Each row was made from one small tree. Brackets hold a mark, then the marks that hang from it, in alphabetical order. Every link used is in the known rows. Write each row's tree.
Known rows:
[gufov nesef [pubi [duvav basa]]]: [ 37  64 -29  37  59 -37 -37 -21  10 -10  -3  45 -18 -14 -19 -12  11 -53
 -12  17 -11  18  50  13  41 -13   8  21 -77]
[viba [basa pime pubi] gufov nesef]: [ 64 -16  17 -47  51  63 -58  10  20  12   2  72 -63 -14  79  35 -12 -44
  12 -41  -9  20  23 -34  22 -17 -12   4 -31]
[nesef [pime [viba gufov]]]: [ 79 -35  22  16  -1  47 -58 -14  40  12  30  62 -35 -14  47  13  26  -4
  28   0 -23  31  -6 -35  27 -36  -9  16 -38]
[gufov [viba [basa duvav nesef pime]]]: [ 52  38   9 -17  37  20 -40 -53  51  11 -18  -3 -57 -63   8  26  -5 -31
 -32  -2 -75  18  12  10   2  24  -6 -14 -43]
[nesef [pime [gufov pubi] viba]]: [ 59  11  31  36 -20  65 -58 -29  33 -13  32  57 -23 -36  16 -18  -5 -29
  -9  29 -15  48 -11 -10  38 -32  12  -3 -54]
[basa [gufov viba] nesef]: [ 41  63   1 -22  18  -8 -21 -78  14 -34  -2  -2 -76 -14 -55   5  19  -3
 -10  51 -37  17  32   8  15   0  12 -10 -66]
[pime viba]: [ 46  22   8   8   8  35 -43 -15  30 -12  18  34 -29  -9  37  -5  22 -11
  10   5   1  43  -5 -27  -9  -4  12  13 -48]
[viba [basa pubi] gufov [nesef pime]]: [ 88 -32  15 -57  33  56 -50  15  21   8  17  80 -78 -19  79  38  -4 -41
  36 -28  -3  35  17 -31  45 -33 -13  -8 -24]
[viba [gufov nesef]]: [ 75  10  -6   5  26   3 -43 -13  -2  20  -4  32 -48  -7  33  10  17 -32
  20  24 -15   2  42 -22  28   2  -1  33 -67]
[pubi duvav]: [ 50  21  13  -5  33  -9  -1 -26  31  -3  -9  31  -7 -47  13  18  26 -18
  -7   2  -4  43  -2 -29  10 -17  -1  27 -52]
[gufov nesef]: [ 51  51 -28  -3  29  12 -37 -28  28  18 -15  19 -49   3  14   5   5 -52
   6  35  -7  24  45  13  26  -6  28  17 -80]
[nesef [pime gufov [viba basa]]]: [ 68  -2  25  17  -5  79 -46 -29  60 -12  20  49 -35 -49  23 -14  -7 -28
 -12  16  -2  48 -39  -7  41 -24  -2  13 -42]
[viba basa [nesef [pime [gufov pubi]]]]: [ 41  14  20 -10   9  66 -46  12  35 -42   0  63 -61 -45  49  -5 -14 -51
 -12  19  -8  67  11  24  58 -17   0 -23 -36]
[nesef pime]: [ 74  -7  19  -7  -4  33 -42 -20  51  19   8  38 -35 -22  27  23   5 -30
  15  18 -25  32  11 -12  39 -29  12  -3 -49]
[pime [gufov pubi] [viba basa nesef]]: [ 21  48  18  24   7  73 -50   4   7 -71  19  60 -46 -40  43 -43  -9 -36
 -27  20  16  72  -8   8  21   1   4  -5 -44]
[duvav [basa [gufov viba] pime pubi]]: [ 64  43  -2 -32  23  17 -54 -86  58  13   6  44 -16   3 -55  27 -26 -51
 -20  -7 -16  -9  41 -26  32 -32   4 -19 -80]
[duvav [basa pime] gufov]: [  56   47   26   23    3   13 -105  -56   75    2    7   31   32  -34
  -27   -5   -8  -35  -13   15    8   -9  -10  -28   44    0  -25   -6
  -68]
[viba [basa pime pubi] gufov]: [ 92 -16  25 -27  60  50 -47  -2  20  34  11  35 -55 -37  51  27 -23 -27
   6 -42 -16 -18  -5 -55  12  -1  -6  30 -34]
[pime [viba [gufov pubi] nesef]]: [ 36   2  14  18  10  35 -63  20 -12 -34  26  78 -41   6  75  -6  37 -11
  26   2 -11  50  27 -28   1 -11  -9  -1 -40]
[basa duvav gufov]: [ 33  21  12   3   8  63 -35 -76  25 -15 -13  11 -19 -46   2 -10 -18 -37
 -23  31  -8  36  33  -7  52  12   0  10 -91]
[duvav [gufov pubi]]: [ 58  70  35  24 -10  19 -69 -10   0 -20   9  13 -20 -52   6 -20  -9 -19
   0  34   0  22   2 -18  23  13  18 -15 -71]
[viba gufov]: [ 83 -10  28  -2  11   0 -34   0  -4   5  11  25 -29 -26  40  15  21 -14
  19  12 -15   4  21 -49  14   9 -10  24 -49]
[nesef [pime [viba basa]]]: [ 66 -15  10   8  16  61 -48  -9  61  -3  22  50 -54 -25  41   3   7 -14
  11 -11 -15  47 -23  -5  27 -28   1  10 -35]
[duvav basa [gufov [nesef pime]]]: [  70   56  -10   24    0    3 -101  -64   72   10    5   41    1  -19
  -37   -9    0  -51    7   37   16    3    9    5   75  -18  -14   -6
  -82]
[viba [basa duvav] gufov nesef]: [ 48 -23  15 -18  33  50 -52   9  13 -20  -7  47 -49 -55  92  12   7 -42
   4  -9 -12  45  28 -13  39  26 -40   9 -37]
[nesef [pime [gufov [pubi duvav]] viba]]: [ 54   6  31  40  -8  57 -43 -35  35 -15  26  66 -13 -47   9 -14   1 -23
 -12  21 -18  57 -21 -14  38 -42   3   8 -51]
[gufov [pubi duvav] viba]: [ 53  58  13   6  13 -27   1  -9  -7 -14 -10  36 -36 -54  -4  24  14 -19
 -22   6 -63  40  39  -9  -6 -12  10 -27 -57]
[basa duvav gufov pime pubi viba]: [  50   36   19  -24   14   88  -26 -111   25   51    4    6  -35  -19
    2   41  -38  -45  -21   16  -51   10   20  -30    9  -25    3   -8
  -93]
[pime [viba basa gufov]]: [ 64 -13  12  15  36  38 -44  12  13 -22  25  39 -52 -33  60 -11  24   6
  12 -20   0  27 -23 -38  -1  12 -18  36 -29]

Which tree is each row?
[ 35  24   8  14  30 -12 -11 -67  46 -13   2  39   8 -26 -35  23  30 -15
 -25  16 -26  15  -4 -24  21 -37 -39  23 -64]  [pubi [duvav [basa gufov pime viba]]]
[ 68  16  38  21 -19  44 -45 -26  27  -2  16  38 -22 -45   6  -6 -17 -44
 -12  42 -20  35   9  -8  53 -22  15  -8 -62]  [nesef [pime [gufov pubi]]]
[ 51  59  -4  16  26   6 -34 -51  35   6 -23  36  -4 -52  -9   3  17 -25
  -7  22   7  37  -9 -10  34 -23  -3  19 -76]  [pubi [duvav [gufov nesef]]]
[ 34  44  20  -2 -14   8 -48 -50  56  -7  11  38   5  -6  -2  22  15 -54
 -21  42 -25  20  15 -12  18 -15 -36 -15 -56]  [duvav [basa [pime gufov] [viba nesef]]]
[ 59  81  27   3   5   4 -22 -29  -3 -37   5  -1 -60 -73 -22 -17 -18 -36
 -42  43 -35  25   6   8  14  26  12 -17 -54]  [pime [gufov pubi [viba [basa nesef]]]]
[  4  44  22  11  -3  57 -29 -30  -7 -36  -3  48 -63  10  15  19   4 -18
 -14  53 -62  39  48  17   6 -36  -4 -29 -74]  [basa [gufov pubi] pime [viba nesef]]
[ 57  68  10  -5  34 -24 -23   6  -9 -32   8  -1 -90 -49  -3   1   1 -15
 -17  13 -62  21  28  15  -8  26  16 -27 -37]  [gufov pubi [viba [basa nesef]]]
[ 26  40  18   2 -21  69 -49 -37  34 -40  12  62 -15 -18  36 -19  12 -40
 -14  35  22  79  -1 -12  16 -15   2  -5 -59]  [pime gufov [viba nesef]]
[ 67  54   3 -33  29 -17 -15 -22  30 -11  -6  -5 -81 -48  -4  22  12 -17
 -12  11 -47  24   9   7  -5  20   4 -14 -36]  [gufov [viba [basa nesef]]]
[ 77  40 -33 -17  21  28 -25 -29  54  21 -30  37 -93 -26   2  34  -6 -47
  -9  15 -58  35  39  45  38 -26  14 -19 -67]  [gufov [nesef pime] [viba basa]]
[ 70  38  21 -36  30  23   4 -54  31  66  11  27 -26 -15  19  68   6 -30
  -2  -9 -48  12  -9 -54 -30 -52   4   1 -52]  [basa pime [pubi duvav] viba]
[ 48  76  27   1  -6  -5 -51 -87  15  20  22 -49 -30 -64   3  11  27 -15
   6  68 -47  17 -24 -18   0  36 -26  -7 -54]  [basa [duvav gufov] nesef viba]
[ 47  80 -28  18  34 -27  -8 -24  -4   2 -27  43 -57 -29 -16  18   9 -43
 -20  22 -64  37  66  27  13 -22  23 -16 -83]  [gufov nesef [pubi duvav] viba]
[ 53  41  -2 -40  71  46 -40 -74  24  -7  14 -15 -75 -51  -8 -10 -30 -37
 -13  -1   6  14  -6 -11  40  24  13  17 -56]  [viba [basa duvav gufov nesef pubi]]
[ 77  19  11 -46  44  30 -66 -93  49  65  34  -2 -39 -31  11  26 -15 -58
  19  -1 -24  14   6 -33  34  -7  20  -3 -49]  [basa duvav [nesef pime] pubi]
[ 76  32  -5   2   8 -50 -34 -28  16  12  24  15 -25   4   0  23  38 -34
  15  40 -22 -14  26 -26  14   1 -34  12 -57]  [duvav [basa [viba [gufov nesef]]]]
[ 83  77  -7 -41  28  11 -24 -69  29  43  -8  36 -29 -37 -17  37 -10 -44
   3  -4   0  28   7 -36  16 -37  24 -13 -78]  [basa [pubi [duvav [gufov nesef viba]]]]
[ 67  17  12 -29  74  46 -25 -21  52  26  -4  35 -41 -47  27  26 -26 -38
 -17 -48  -6  18 -20 -33   8 -19   9  23 -40]  [viba [basa pime [pubi duvav]]]
[ 52  75  26  17   5 -29 -89 -76  57   6  28  -7  -1 -28 -41   8  29 -13
   1  49 -28 -22 -30 -22  12   6 -41  -6 -50]  [duvav [basa nesef pime viba] gufov]
[ 17  48  12  20  41  22 -57 -80  -6 -36  18 -12 -46 -43 -23 -35  -7 -24
 -19  49 -30  18  33  10  45  31  10  12 -75]  [basa duvav [gufov pubi] nesef]
[ 39  65  10 -18 -12   1 -30  11 -10 -31  -9  47 -62 -15  28  25   7 -42
  -6  23 -59  57  77  14   1  -7  21 -63 -58]  [gufov pubi [viba nesef]]
[ 44  47   6  33  23   9 -77 -48  54  -1   5  38  11 -12 -27 -14 -17 -68
 -35  28  -9  -8  30  -1  48  -3  -3  10 -74]  [duvav [basa [pime [gufov nesef pubi]]]]
[ 37  46   1  -3  32 -18 -67 -89  61 -20   7  23 -23  -3 -71   7  12 -22
 -23  24 -36 -15  30   1  32  -9 -17  -5 -62]  [duvav [basa [gufov viba] nesef pime]]
[ 20  27   5   7  17  82 -73 -18  46 -33   4  50 -34 -45  66 -17   6 -30
  -2  -6  10  77 -16   3  21   7 -16  -5 -46]  [pime [viba [basa [duvav gufov]] nesef]]
[ 77   0   4  31  23  10 -59   5 -13  17  12  50 -56  -8  34   4   9 -32
  23  22 -40   2  53  -9  46 -13   4  18 -64]  [viba [gufov [nesef pime] pubi]]
[ 12  15  25  41  26  89 -67 -67  21 -10 -10  27 -12 -42   3 -15 -42 -40
 -43  17 -48  20  43   5  48   3   5   7 -93]  [basa duvav [gufov pubi] pime]
[ 36  44  45  35 -20  63 -35 -67  17  26   3  -3  -1 -64  27  12 -22 -50
 -48  52 -79  20   5 -13   4  14 -16  -8 -73]  [basa duvav [pime [gufov pubi]] viba]
[ 42  -7  10   0   7  41 -57   2  12 -24  17  74 -38   5  75   6  42 -11
  28   0   0  54  16 -34   4 -13 -16   7 -41]  [pime [viba gufov nesef]]
[ 63  55  20  -1   2  -5 -18 -52  31  -4 -18  33  -5 -74 -16  24  20 -10
 -15  13 -18  44 -12 -27  14 -21 -13  -8 -65]  [pubi [duvav [gufov viba]]]
[ 49  84  24  -1 -30  17 -65 -15   1 -27 -10  40 -36 -46   8   5  -1 -27
  -4  33 -29  48  36   2  19  -4   9 -62 -71]  [duvav [gufov pubi [viba nesef]]]
[ 38  31  18  35  46 -21 -43 -11  20 -16  10  45   9 -35  -7  -2   7 -33
 -21  -4 -24  12  20 -22  21 -12  -5  13 -53]  [gufov [pubi [duvav [basa pime]]]]
